Each row was made from one path, in order. Every step used is in the known rows, and no mark comes twice. Write each row's path.
Known rows:
B, F, K: [ 0.77 -1.08 -0.97 -0.82  0.54  0.96  0.73  0.12 -0.11 -0.20 -1.13 -0.21
 -0.31  4.59 -0.60 -2.71 -2.47  0.84  0.57 -1.98]
J, Y, N, X: [ 0.91  0.62 -2.03  2.89  0.81  0.12 -0.26 -0.47 -0.01  2.23  0.84  0.04
  0.94  0.72 -0.78  3.03 -2.24 -1.97 -1.25 -0.78]
Y, N, X, K: [-0.87 -1.31 -0.16  0.55  1.23 -0.29 -0.33 -1.88  0.48  0.22  1.67 -0.24
  0.69 -0.83 -0.11  3.43  1.41  0.46  1.32  0.77]
X, N, Y: [-0.42 -0.89 -2.27  1.78 -0.90  0.35  0.68  0.55 -0.77  1.78  3.68  1.86
 -0.08  0.42  3.54  4.53 -1.09 -0.13  1.09 -2.87]
Y, J: [ 0.18  0.45 -1.56  0.74  0.89 -0.24  1.12  1.30  0.78  0.17  1.17  1.03
  1.23  1.25  0.05  0.35 -2.95 -0.83  0.64 -2.26]
B, F, K, A: [ 0.81 -2.18  0.75 -3.40  0.12  0.05  0.02 -0.67 -1.23  0.95 -1.88  0.14
 -0.96  2.30  0.26 -2.43 -0.94  1.31  0.61 -0.78]
J, Y: [-0.59  0.12 -2.66  1.17  1.51  1.27  0.72  0.43 -0.43  2.59  0.84  0.47
  0.15  0.65 -0.10  0.51 -2.29 -1.96  0.63 -2.64]
N, X, K: [-1.38 -1.25  0.11 -0.29  1.43 -0.07  0.89 -2.72  0.56 -0.09  1.36 -0.69
  0.78  0.36  0.90  3.66  1.31  1.62  3.15 -0.79]
Y, N, X: [ 0.67 -0.60 -1.27  2.01  0.42 -0.66  0.87 -0.99  0.01  0.94  1.49  0.02
  0.59  1.53 -0.43  3.66 -0.76  0.29 -0.60 -0.71]
J, Y, N: [-0.07  0.10 -2.92  2.14  1.29  1.00 -0.56  1.08 -0.90  2.96  1.06  0.93
  0.10 -0.85 -0.92  0.21 -2.07 -3.09 -1.12 -0.95]
N, Y: [ 0.40 -0.21 -0.55  1.26 -0.21  1.27  1.46  1.29 -0.06  2.18  2.52  1.99
  0.49  2.00  2.99  3.05 -1.87 -0.71  0.87 -2.91]
X, K, F: [-1.95 -1.40 -2.01 -1.20  1.14  1.47  0.22 -2.07  0.50  0.97  0.16  0.74
 -1.07 -0.39  0.23  0.37  2.40  2.24  4.69  1.14]
J, Y, N, X, K: [-0.54 -0.33 -1.01  1.41  1.61  0.42 -1.44 -1.51  0.46  1.46  1.22 -0.30
  0.90 -1.83 -0.45  2.63 -0.13 -1.73  0.74  0.75]
A, B, Y: [-0.78  0.10  0.42  0.99 -0.78 -0.03  1.51  2.08 -0.15 -1.18 -1.16 -0.07
  0.27  0.36 -0.47 -3.82 -1.39 -1.33 -2.29 -2.91]
J, Y, N, X, K, A: [-0.58 -1.58  0.78 -1.23  1.27 -0.44 -2.16 -2.04 -0.63  2.80  0.38  0.02
  0.28 -4.00  0.46  3.05  1.31 -1.14  0.52  1.92]
Y, N, X, K, A, B, F: [-0.23 -1.93  3.26 -1.84 -0.46 -1.53 -1.54  0.55  0.73  0.27 -2.20 -0.21
  0.41 -3.23 -0.16 -1.12  1.74 -0.38 -1.66  1.76]
A, B: [-0.63  0.56  0.49  0.42  0.49 -0.22  2.34  0.98 -0.74  0.03 -0.34  0.53
  0.07  0.66  0.44 -0.87 -1.03 -0.50 -0.66 -3.34]
N, Y, J: [ 1.28  1.10 -0.42  1.65 -0.39  0.45  0.68  2.61  1.20  1.20  2.39  2.49
  1.88  1.89  2.69  2.47 -4.09 -1.75  0.03 -2.78]
A, B, F: [-0.27 -0.45 -0.07  0.57 -0.19  0.15  1.08  3.07  0.64  0.16 -1.84  0.19
  0.17  1.14 -0.52 -3.57 -1.76 -1.20 -1.58 -2.57]
K, F, B, Y, N: [ 1.19  1.98 -2.96  1.35 -0.66  1.15 -0.40  1.37 -1.00  0.15  0.40  0.16
 -1.80  1.64 -1.38 -1.78  0.09  0.07 -0.81  1.64]
K, F, B, Y, N, X: [ 2.22  2.48 -1.98  2.18 -1.35  0.33  0.05 -0.21 -0.03 -0.46  0.37 -0.78
 -1.13  3.14 -1.18  1.18  0.11  1.20 -0.95  1.86]
A, B, F, K: [ 1.08  0.44  1.34 -0.77 -0.04  0.35  1.35  1.31 -0.27 -1.41 -2.76 -0.25
 -0.18  3.94 -0.29 -4.46 -2.51  0.09 -1.32 -2.74]

Write each row's path:
[ 1.07  3.06 -0.46  0.16 -0.57  0.08 -0.67 -0.55  1.81 -2.48  0.07 -0.93
  0.54  1.65 -0.54  0.71 -0.17  1.44  1.94  1.97]  N, X, K, F, B, Y, J
[-0.20 -1.56  1.56 -1.91 -0.65 -0.65  0.45  2.53 -0.27  1.38 -2.56  0.56
 -0.65 -1.00  0.32 -3.23 -0.45 -0.50 -1.69 -1.54]  K, A, B, F
[-0.42  1.48 -1.32 -1.61  1.53  1.80  0.45 -1.33 -1.06  0.52  1.20  0.23
 -1.73  0.87  0.73  1.28  2.20  2.27  4.39  1.24]  X, K, F, B
[ 1.90  0.22  4.33 -1.33 -1.57 -2.05  0.20 -1.29 -1.52 -1.89 -2.62 -0.86
  0.05  0.91 -0.08 -2.01 -0.39  0.54 -4.17 -0.14]  F, K, A, B, Y, N, X
[-1.42 -1.13  4.21 -2.43 -0.77 -1.50 -0.02 -1.01  0.08 -1.46 -1.72 -0.99
  0.54 -2.92  0.71 -0.92  2.23  0.56 -0.68 -0.11]  N, X, K, A, B, Y
[ 0.40 -0.03  2.13 -1.78 -0.16 -0.98 -1.47 -0.73 -1.48 -0.36  1.06 -1.16
 -0.49 -2.17  0.37  1.35  2.48  0.34 -0.64  2.58]  F, B, Y, N, X, K, A
[-0.34 -0.06  4.36 -1.87 -1.15 -2.31 -0.71  0.35  1.48 -2.61 -2.03 -0.57
  1.88 -3.17  0.38 -1.46 -0.15 -0.46 -1.56  0.22]  N, X, K, A, B, Y, J
[ 0.86  1.93 -2.72  0.48 -0.59  1.50  0.97  0.72 -0.77 -0.10  0.39 -0.30
 -1.76  2.97 -0.51 -1.36 -0.31  1.21  0.92  0.01]  K, F, B, Y
[-0.54 -0.91 -1.34  0.62  0.47  0.34 -0.57 -3.03  1.23  0.53  0.54  0.16
 -0.47 -0.26 -0.52  2.98  2.41  2.25  2.69  2.72]  Y, N, X, K, F
[-0.76 -1.33 -1.56  1.07 -0.75  0.55 -1.34 -1.95  1.95 -0.78 -0.37 -0.51
 -0.30 -0.64 -1.59  0.12  2.37  1.40  1.13  3.12]  B, Y, N, X, K, F
[ 0.97  1.93 -0.75  0.05  0.88  0.44 -0.40 -2.11 -0.44  0.23  1.41 -0.34
 -1.09  1.07 -0.07  3.73  2.36  2.30  2.57  2.88]  Y, N, X, K, F, B
[-1.79 -2.01  2.80 -2.05 -0.55 -0.84 -1.36  1.28 -0.88 -0.50 -1.41  0.35
 -0.21 -5.54 -0.26 -4.33  2.35 -1.57 -2.33  1.54]  X, K, A, B, Y, N
[ 1.79  3.20 -2.48  0.77 -0.86  0.75  0.29  2.01  0.47 -1.20 -0.03  0.20
 -0.45  2.70 -0.91 -1.91 -2.47  0.20  0.21  0.23]  K, F, B, Y, J
[ 0.23  1.12  0.13  0.80  0.11 -0.07 -0.88 -0.17 -0.20 -1.59  1.90 -1.52
  0.03  0.24 -0.39  1.16  1.06 -0.30 -0.52  1.46]  F, B, Y, N, X, K
[ 0.10  1.56  0.52  1.24 -1.05 -0.69  0.88  3.46  1.16 -2.49 -1.43  0.41
  1.62  0.24 -0.86 -4.37 -3.57 -2.35 -3.08 -2.66]  A, B, Y, J
[ 0.21  1.83 -0.72 -0.32 -0.33  0.86  0.10 -1.93  0.41 -1.52  0.29 -1.43
 -0.91  1.91 -0.12  1.39  1.99  2.40  2.69  1.88]  N, X, K, F, B, Y
[-1.00 -0.29  2.03  1.28 -0.70 -0.86 -0.41  0.23  1.03 -2.39 -0.83 -0.94
  1.19 -1.87 -0.76 -1.49  0.92 -1.13 -2.55  0.39]  A, B, Y, N, X, K
[-0.83 -0.96  2.16 -1.55 -1.19 -0.90  0.89  1.59 -1.25 -0.11 -1.96  0.13
 -0.45 -1.82  0.35 -3.46  0.16 -0.69 -2.33 -1.60]  K, A, B, Y
[-0.64 -1.12  3.99 -1.90  0.25 -1.89 -0.46 -1.39 -0.80  0.21 -0.77  0.04
  0.42 -3.88  0.94  1.55  2.63  0.29 -0.76  1.13]  Y, N, X, K, A, B
[-1.11 -2.86  1.39 -1.36 -0.40 -1.09 -1.73 -1.60  0.11 -0.01  0.08 -0.47
  0.20 -3.36 -0.37  0.67  2.45  0.32 -0.45  2.50]  B, Y, N, X, K, A
[-0.24  1.03 -1.71  0.11  0.09  1.61 -1.40  0.26 -0.51 -0.61  0.68 -0.10
 -1.54 -0.78 -1.11 -1.99  1.99  0.33  0.97  3.19]  X, K, F, B, Y, N
